Each row comes from the steps of one walk. Every step used is in the known rows, and no mark comes twice. Write the walk behind each row, first mark first.
Known rows:
C, L, J, N, E: [-0.01  0.09 -0.15  0.04  0.15 -0.08 -0.41 -0.05  0.18 -0.25 -0.11  0.02
 -0.06  0.12 -0.21 -0.13 -0.01 -0.06 -0.08 -0.26  0.13 -0.29 -0.19 -0.06
  0.06 -0.02 -0.14 -0.05  0.04  0.20  0.28]
V, Q: [ 0.07  0.09 -0.06 -0.02  0.16  0.01 -0.09 -0.14 -0.09 -0.04  0.08 -0.09
 -0.07 -0.15  0.05  0.02  0.02 -0.05  0.17 -0.11  0.24 -0.01 -0.18 -0.13
  0.09  0.07  0.07  0.03 -0.25  0.08 -0.14]
J, N, E, D, B: [-0.17  0.05 -0.20  0.12  0.20  0.03 -0.18 -0.17  0.23  0.45 -0.22 -0.05
 -0.35 -0.03 -0.22 -0.16  0.31 -0.22 -0.25  0.05 -0.01 -0.01 -0.13 -0.09
  0.02 -0.09  0.17 -0.18  0.11  0.11  0.18]
N, E: [-0.16  0.06 -0.09 -0.07  0.16  0.05 -0.05 -0.21  0.07  0.03 -0.10  0.05
 -0.20 -0.09 -0.03  0.01 -0.08 -0.19 -0.05 -0.03  0.12 -0.07 -0.16 -0.06
 -0.04  0.03  0.05 -0.12 -0.09  0.11  0.11]
E, Y, B, D, Z, L: [ 0.07  0.13 -0.11  0.04  0.30  0.27 -0.35  0.16  0.33  0.30  0.14  0.10
 -0.32 -0.14 -0.22 -0.20  0.26 -0.23 -0.43 -0.25 -0.17  0.04 -0.21 -0.12
 -0.05 -0.23  0.19 -0.18  0.10 -0.07 -0.25]
Q, V, N, E, Y, B, D: [-0.27  0.27 -0.32 -0.24  0.08  0.08 -0.03 -0.17  0.04  0.23 -0.03 -0.21
 -0.23 -0.11  0.06  0.04  0.42 -0.74  0.08 -0.10 -0.15 -0.06 -0.14 -0.11
  0.10 -0.17  0.22  0.00  0.09  0.34 -0.20]
Z, D, J, L: [ 0.17  0.13  0.00  0.16  0.18 -0.06 -0.30  0.02  0.23  0.11  0.15 -0.11
 -0.02 -0.22  0.07  0.11 -0.04  0.09 -0.45  0.03 -0.01 -0.09 -0.12 -0.11
 -0.06  0.05  0.01 -0.16  0.08  0.03  0.14]
J, N, E, Y, V: [-0.34  0.09 -0.18  0.04  0.21  0.10 -0.12 -0.31  0.15  0.37 -0.24  0.19
 -0.26 -0.08 -0.21 -0.11  0.19 -0.31 -0.02 -0.01  0.03  0.01 -0.15 -0.17
 -0.02  0.02 -0.06 -0.09  0.06  0.18  0.18]
Y, V, N, E, D, J, L, B: [-0.10  0.08 -0.09 -0.04  0.17 -0.01 -0.18 -0.31  0.15 -0.06  0.02 -0.09
 -0.17 -0.22  0.02  0.08  0.13 -0.32 -0.03  0.02  0.08  0.01  0.00 -0.17
 -0.06  0.16 -0.20  0.19  0.30  0.25  0.10]
B, D, E: [ 0.26  0.08 -0.11  0.20  0.15 -0.05 -0.24 -0.13  0.17 -0.18  0.12 -0.19
 -0.14 -0.11  0.01 -0.07 -0.04 -0.17 -0.28 -0.25  0.22 -0.05 -0.23 -0.07
  0.02 -0.02  0.15 -0.25 -0.15  0.10 -0.05]
B, D, Z, Y, V: [ 0.30 -0.03 -0.14  0.07  0.20  0.10 -0.44 -0.03  0.16  0.05  0.33 -0.03
 -0.26 -0.32 -0.06  0.04 -0.18 -0.18 -0.32 -0.13  0.10  0.05 -0.20 -0.03
  0.11 -0.32  0.13 -0.21  0.01 -0.10 -0.07]
N, E, D, J, L: [-0.13  0.04 -0.14  0.04  0.15  0.07 -0.17 -0.14  0.27  0.11 -0.10 -0.10
 -0.15 -0.12 -0.16 -0.08  0.13 -0.05 -0.32  0.06  0.01 -0.10 -0.05 -0.07
 -0.12  0.16  0.06 -0.08  0.21  0.10  0.15]
J, N, E, Y, B, D, Z: [-0.22  0.20 -0.29  0.17  0.31  0.17 -0.29 -0.13  0.28  0.59 -0.06  0.05
 -0.36 -0.08 -0.33 -0.19  0.27 -0.30 -0.39 -0.12 -0.11 -0.03 -0.21 -0.12
 -0.03 -0.20  0.19 -0.38  0.04  0.14  0.01]
Q, V: [ 0.01  0.00 -0.06 -0.24 -0.05 -0.08  0.08 -0.12 -0.04 -0.01 -0.17 -0.19
 -0.05 -0.11  0.19  0.04  0.02 -0.37  0.16 -0.03  0.11 -0.03 -0.18  0.04
  0.13 -0.15  0.06  0.08 -0.05  0.13 -0.13]
B, D, J, L, C: [ 0.32  0.04 -0.05  0.18  0.13 -0.21 -0.31  0.07  0.28 -0.13  0.22 -0.21
  0.04 -0.02  0.08  0.04  0.07 -0.09 -0.39 -0.19 -0.09 -0.15 -0.23 -0.20
 -0.14 -0.12  0.04 -0.27  0.14 -0.01  0.01]
Y, B, D, Z: [ 0.31  0.07 -0.04  0.19  0.32  0.07 -0.36  0.11  0.21  0.20  0.20 -0.13
 -0.28 -0.16 -0.07 -0.02  0.05 -0.14 -0.50 -0.28 -0.01 -0.03 -0.27 -0.09
 -0.09 -0.31  0.18 -0.35 -0.06  0.00 -0.26]
C, L, B, D, E, N: [ 0.27  0.16 -0.07  0.19  0.24 -0.06 -0.43 -0.15  0.18 -0.42  0.31 -0.03
 -0.21  0.04 -0.01  0.00 -0.13 -0.30 -0.06 -0.42  0.14 -0.03 -0.25 -0.01
  0.17 -0.11 -0.11 -0.04  0.14  0.24  0.04]
N, E, Y: [-0.36  0.10 -0.12 -0.12  0.18  0.20 -0.10 -0.19  0.14  0.19 -0.11  0.13
 -0.21 -0.11 -0.13 -0.11  0.07 -0.28 -0.06 -0.04  0.02 -0.02 -0.14 -0.05
  0.01  0.11  0.06 -0.06  0.07  0.12  0.03]
L, J, N: [-0.06  0.03 -0.12  0.02  0.04 -0.12 -0.25 -0.04  0.15  0.10 -0.19 -0.16
  0.02  0.07 -0.16 -0.13  0.08  0.07 -0.29 -0.09  0.13 -0.20 -0.14 -0.23
  0.05  0.05 -0.04 -0.19 -0.05  0.16  0.11]
V, N, E: [-0.30  0.22 -0.23 -0.23  0.13 -0.01  0.02 -0.28 -0.03 -0.02 -0.08 -0.08
 -0.21 -0.04  0.07  0.01  0.11 -0.25  0.01 -0.01  0.11 -0.10 -0.06 -0.14
  0.00 -0.02  0.11  0.07 -0.05  0.30 -0.01]
Q, V, N, E, Y, B: [-0.33  0.24 -0.27 -0.31  0.06  0.08  0.05 -0.18 -0.01  0.23 -0.14 -0.15
 -0.21 -0.14  0.05  0.03  0.38 -0.62  0.14 -0.04 -0.08 -0.05 -0.11 -0.06
  0.09 -0.11  0.16  0.11  0.07  0.36 -0.19]
B, D, Z, L, J, N, E, Y: [ 0.02  0.21 -0.33  0.05  0.15  0.16 -0.48  0.10  0.39  0.25  0.16 -0.05
 -0.27 -0.06 -0.35 -0.29  0.16 -0.25 -0.49 -0.15 -0.14 -0.06 -0.17 -0.15
  0.10 -0.24  0.29 -0.37 -0.09 -0.07  0.08]
B, D: [ 0.16  0.04 -0.03  0.07  0.13 -0.03 -0.21 -0.05  0.11 -0.09  0.10 -0.12
 -0.08  0.00  0.12  0.01 -0.02 -0.27 -0.18 -0.20  0.04 -0.04 -0.22 -0.19
  0.01 -0.15  0.13 -0.21 -0.01  0.00 -0.06]
Q, V, N, E, D: [-0.26  0.17 -0.30 -0.33 -0.06  0.01  0.09 -0.26 -0.04  0.09 -0.21 -0.25
 -0.18 -0.08  0.08  0.00  0.30 -0.57  0.20  0.07  0.01 -0.05 -0.04 -0.05
  0.18 -0.09  0.17  0.22  0.06  0.33 -0.08]
B, D, E, Y: [ 0.11  0.11 -0.14  0.15  0.15  0.09 -0.26 -0.11  0.22 -0.04  0.11 -0.11
 -0.14 -0.13 -0.07 -0.16  0.05 -0.26 -0.28 -0.25  0.14  0.00 -0.22 -0.07
  0.06  0.03  0.14 -0.19  0.00  0.11 -0.11]
Y, V, N, E: [-0.15  0.07 -0.10 -0.15  0.17 -0.02 -0.04 -0.37 -0.04 -0.11 -0.09  0.07
 -0.21 -0.21  0.11  0.08  0.05 -0.33  0.18 -0.01  0.20  0.00 -0.07 -0.16
 -0.03  0.08 -0.14  0.21 -0.03  0.23  0.09]
C, L, B, D, J, N, E, Y: [ 0.07  0.22 -0.09  0.18  0.18  0.02 -0.48 -0.06  0.32 -0.06  0.28  0.02
 -0.18  0.08 -0.16 -0.03  0.10 -0.47 -0.06 -0.44 -0.10 -0.07 -0.29 -0.07
  0.08 -0.08 -0.12 -0.15  0.32  0.15  0.07]
Y, B, D, Z, L: [ 0.37  0.10 -0.09  0.14  0.32  0.06 -0.38  0.16  0.28  0.15  0.23 -0.03
 -0.34 -0.14 -0.12 -0.07  0.12 -0.14 -0.50 -0.28 -0.07 -0.02 -0.23 -0.14
 -0.10 -0.35  0.23 -0.34 -0.12 -0.08 -0.22]
Y, V: [ 0.10 -0.13  0.13 -0.03  0.15 -0.03 -0.08 -0.23  0.01 -0.17 -0.10  0.10
 -0.11 -0.21  0.14  0.06 -0.13 -0.15  0.11 -0.05  0.26  0.04 -0.15 -0.11
 -0.06  0.07 -0.24  0.15 -0.02  0.02  0.06]
V, N, E, Y, B: [-0.41  0.27 -0.23 -0.17  0.22  0.15 -0.07 -0.22  0.05  0.22 -0.07  0.00
 -0.28 -0.09 -0.06 -0.05  0.32 -0.33 -0.09 -0.07 -0.03 -0.06 -0.07 -0.16
 -0.04  0.01  0.13  0.06  0.10  0.33 -0.12]

Which walk is each row?
[-0.38  0.22 -0.29 -0.37 -0.03  0.04  0.09 -0.26 -0.04  0.16 -0.16 -0.17
 -0.15 -0.10  0.10  0.00  0.28 -0.61  0.22  0.04 -0.01 -0.04 -0.08 -0.04
  0.17 -0.08  0.14  0.19  0.06  0.33 -0.12] | Q, V, N, E, Y
[-0.11  0.05 -0.13  0.03  0.08  0.10 -0.13 -0.15  0.21  0.19 -0.07 -0.09
 -0.20 -0.10 -0.20 -0.10  0.20 -0.17 -0.18 -0.01  0.03 -0.08 -0.07 -0.09
 -0.07  0.23  0.08 -0.06  0.09  0.11  0.11] | N, E, D, J
[-0.06  0.08 -0.11 -0.01  0.15  0.10 -0.09 -0.30  0.11 -0.10 -0.08  0.02
 -0.17 -0.29 -0.06 -0.18  0.08 -0.12 -0.03 -0.09  0.35  0.04 -0.11  0.03
  0.04  0.24 -0.09  0.19  0.00  0.25 -0.08] | D, E, Y, V, N
[ 0.11  0.10 -0.28  0.01  0.23  0.14 -0.40 -0.14  0.14  0.10  0.34 -0.03
 -0.34 -0.32 -0.08  0.05 -0.08 -0.34 -0.26 -0.08  0.06  0.01 -0.13 -0.06
  0.11 -0.29  0.20 -0.20 -0.02  0.04 -0.02] | B, D, Z, Y, V, N, E
[ 0.28  0.21 -0.11  0.07  0.11 -0.12 -0.31  0.06  0.35  0.08  0.29 -0.03
 -0.20  0.04 -0.10 -0.03  0.21 -0.26 -0.24 -0.30 -0.15  0.03 -0.18 -0.27
 -0.02 -0.17  0.08 -0.24 -0.01 -0.06 -0.01] | Z, L, B, D, J, N
[ 0.18  0.14 -0.12  0.17  0.18  0.04 -0.22 -0.12  0.12  0.04  0.08 -0.02
 -0.20 -0.25 -0.02  0.01 -0.11  0.01 -0.27 -0.05  0.22 -0.02 -0.17 -0.01
  0.12  0.08  0.09 -0.10 -0.20  0.15  0.11] | Z, D, E
[-0.31  0.15 -0.20  0.10  0.29  0.13 -0.14 -0.20  0.20  0.50 -0.21  0.15
 -0.31 -0.03 -0.26 -0.12  0.29 -0.23 -0.19 -0.08 -0.07 -0.05 -0.19 -0.16
 -0.08 -0.05  0.07 -0.24  0.06  0.21  0.04] | J, N, E, Y, B
[-0.19  0.02 -0.18 -0.05  0.14  0.16 -0.08 -0.19  0.13  0.13 -0.18  0.01
 -0.26 -0.05 -0.17 -0.09  0.09 -0.21 -0.09  0.02  0.06 -0.04 -0.08 -0.09
  0.03  0.09  0.10  0.00  0.06  0.13  0.13] | N, E, D
[ 0.19  0.03 -0.08  0.05  0.30  0.04 -0.43 -0.01  0.27 -0.08  0.31 -0.17
 -0.13 -0.21  0.04  0.12 -0.35  0.00 -0.52 -0.09  0.03  0.02 -0.18  0.03
  0.06 -0.43  0.04 -0.27  0.37  0.00 -0.06] | J, L, B, D, Z, Y
[-0.10  0.15 -0.17  0.12  0.33  0.12 -0.29  0.01  0.34  0.23  0.10  0.06
 -0.20 -0.11 -0.24 -0.04  0.29 -0.26 -0.37 -0.16 -0.21 -0.13 -0.22 -0.16
 -0.17  0.00  0.09 -0.29  0.22  0.13  0.02] | N, E, Y, B, D, J, L, C
[-0.25  0.05 -0.02 -0.19  0.15  0.16 -0.08 -0.24  0.03  0.03 -0.12  0.12
 -0.14 -0.18  0.03 -0.08  0.16 -0.32  0.10 -0.04  0.10  0.07 -0.09 -0.16
  0.04  0.11 -0.15  0.32  0.22  0.16 -0.08] | E, Y, V, N
[ 0.27  0.12  0.06  0.14  0.05 -0.08 -0.31  0.00  0.23  0.01  0.40 -0.26
 -0.06 -0.02  0.09  0.12 -0.03 -0.35 -0.26 -0.36 -0.02  0.03 -0.25 -0.19
  0.02  0.00 -0.03 -0.27  0.16  0.07 -0.16] | L, B, D, J
[ 0.25  0.08 -0.21  0.20  0.43  0.08 -0.41 -0.10  0.17  0.15  0.33  0.08
 -0.36 -0.28 -0.18  0.14  0.11 -0.07 -0.40 -0.18  0.04  0.00 -0.14 -0.13
  0.02 -0.16  0.17 -0.31  0.00  0.21 -0.15] | Z, Y, B, D, E, N
[-0.04  0.27 -0.17  0.29  0.27  0.10 -0.35 -0.02  0.29  0.62  0.13  0.06
 -0.26 -0.18 -0.24  0.02  0.36 -0.20 -0.42 -0.07 -0.20 -0.05 -0.18 -0.21
 -0.04  0.13  0.08 -0.30  0.02  0.15  0.13] | Z, D, J, N, E, Y, B
[ 0.18 -0.10 -0.07  0.07  0.04 -0.05 -0.17  0.03  0.27  0.00 -0.09 -0.17
 -0.02 -0.05 -0.13 -0.14  0.19  0.11 -0.34  0.03  0.00 -0.10 -0.09 -0.13
 -0.09  0.04 -0.03  0.11  0.34  0.04  0.02] | E, D, J, L, C
[-0.29  0.32 -0.24 -0.03  0.27  0.07 -0.21 -0.15  0.22  0.17  0.10 -0.13
 -0.19 -0.11 -0.05 -0.01  0.38 -0.33 -0.33 -0.10 -0.15 -0.13 -0.07 -0.19
 -0.14  0.00  0.15 -0.13  0.24  0.29 -0.10] | V, N, E, Y, B, D, J, L
[ 0.11 -0.10 -0.05 -0.05  0.20 -0.16 -0.09 -0.01  0.13 -0.26 -0.15 -0.01
  0.02 -0.03  0.06  0.01 -0.16  0.18 -0.20  0.04  0.11 -0.16 -0.21 -0.06
 -0.09 -0.28 -0.06  0.04  0.20  0.06  0.06] | J, L, C
[ 0.25  0.08 -0.04  0.08  0.10  0.05 -0.35  0.01  0.19  0.06  0.34 -0.23
 -0.20 -0.08  0.02  0.04 -0.22 -0.31 -0.32 -0.28  0.04  0.08 -0.27 -0.04
  0.15 -0.27  0.08 -0.24  0.09  0.01 -0.17] | L, B, D, Z
[ 0.20 -0.11 -0.17  0.04  0.21  0.29 -0.33  0.04  0.21  0.32  0.05 -0.04
 -0.37 -0.28 -0.30 -0.12  0.05  0.08 -0.44  0.01  0.08  0.05 -0.09  0.02
  0.10 -0.23  0.18  0.02  0.20 -0.02 -0.18] | E, D, Z, Y, B
[ 0.00  0.14 -0.08  0.06  0.28  0.01 -0.29 -0.20  0.24 -0.21  0.16 -0.16
 -0.08 -0.19  0.08  0.02 -0.08 -0.21 -0.31 -0.13  0.09  0.03 -0.13 -0.06
  0.01 -0.10 -0.12 -0.03  0.41  0.22 -0.05] | J, L, B, D, E, Y, V, N
[ 0.02  0.06 -0.23  0.08  0.13  0.05 -0.50 -0.02  0.26 -0.10 -0.12 -0.04
 -0.15  0.05 -0.38 -0.26  0.02 -0.01 -0.23 -0.18  0.10 -0.24 -0.15  0.02
  0.15 -0.08 -0.05 -0.01  0.12  0.14  0.26] | C, L, J, N, E, D, Z
[-0.02  0.10 -0.26 -0.09  0.14  0.16 -0.40  0.04  0.35  0.25  0.00  0.11
 -0.29 -0.21 -0.42 -0.33  0.07 -0.04 -0.35 -0.01  0.03 -0.04 -0.09 -0.03
  0.07 -0.10  0.07 -0.11 -0.14 -0.09  0.13] | D, Z, L, J, N, E, Y, V
[-0.20  0.17 -0.25  0.14  0.20  0.07 -0.40  0.00  0.30  0.34 -0.07 -0.06
 -0.12  0.04 -0.36 -0.14  0.31 -0.22 -0.44 -0.19 -0.12 -0.22 -0.17 -0.29
  0.02  0.05  0.09 -0.41  0.04  0.23  0.12] | L, J, N, E, Y, B, D
[ 0.14  0.07 -0.08  0.18  0.19  0.10 -0.28 -0.17  0.21 -0.10  0.12 -0.04
 -0.16 -0.21 -0.05 -0.12  0.06 -0.34 -0.20 -0.23  0.17  0.02 -0.22 -0.08
  0.03  0.10  0.02 -0.12  0.00  0.09 -0.05] | B, D, E, Y, V
[ 0.28  0.02 -0.18  0.06  0.19  0.12 -0.42  0.03  0.18  0.11  0.33 -0.10
 -0.25 -0.23 -0.08  0.00 -0.17 -0.12 -0.40 -0.14  0.06  0.01 -0.21 -0.01
  0.12 -0.38  0.24 -0.28  0.00 -0.09 -0.12] | B, D, Z, Y
[-0.11 -0.01 -0.11 -0.01  0.19  0.14 -0.19 -0.07  0.22  0.22 -0.09 -0.09
 -0.35 -0.13 -0.15 -0.11  0.19 -0.26 -0.22  0.03  0.03  0.00 -0.11  0.00
  0.03  0.01  0.19 -0.07  0.17  0.03  0.11] | N, E, D, B
[-0.13  0.03 -0.18 -0.13  0.15  0.11 -0.13 -0.32  0.04  0.01 -0.08  0.00
 -0.30 -0.28 -0.06 -0.06  0.08 -0.28  0.03  0.07  0.18  0.04 -0.02 -0.08
  0.05  0.03 -0.05  0.25  0.04  0.17  0.07] | Y, V, N, E, D, Z
[-0.18  0.18 -0.11  0.11  0.34  0.16 -0.30 -0.05  0.34  0.27  0.10  0.01
 -0.19 -0.17 -0.17 -0.02  0.26 -0.26 -0.43 -0.14 -0.17 -0.10 -0.17 -0.12
 -0.19  0.06  0.08 -0.33  0.23  0.12 -0.03] | N, E, Y, B, D, J, L
[ 0.02  0.21 -0.17  0.28  0.18  0.00 -0.35 -0.16  0.24  0.29  0.26 -0.06
 -0.14 -0.15 -0.17 -0.03  0.39 -0.44 -0.11 -0.23 -0.09 -0.01 -0.20 -0.29
 -0.04  0.17  0.05 -0.30 -0.02  0.09  0.06] | B, D, J, N, E, Y, V, Q
[-0.31  0.18 -0.29 -0.19  0.09  0.09 -0.01 -0.28  0.01  0.08 -0.18 -0.11
 -0.25 -0.03 -0.05 -0.06  0.25 -0.28 -0.02  0.05  0.05 -0.07  0.01 -0.16
  0.05  0.03  0.15  0.17  0.10  0.30  0.01] | V, N, E, D
[-0.05  0.12 -0.32 -0.09  0.08  0.00 -0.29  0.03  0.32  0.10 -0.17  0.07
 -0.20  0.07 -0.38 -0.26  0.32 -0.02 -0.25 -0.05 -0.06 -0.15 -0.01 -0.28
  0.04  0.00  0.11 -0.09 -0.08  0.02  0.24] | Z, L, J, N, E, D
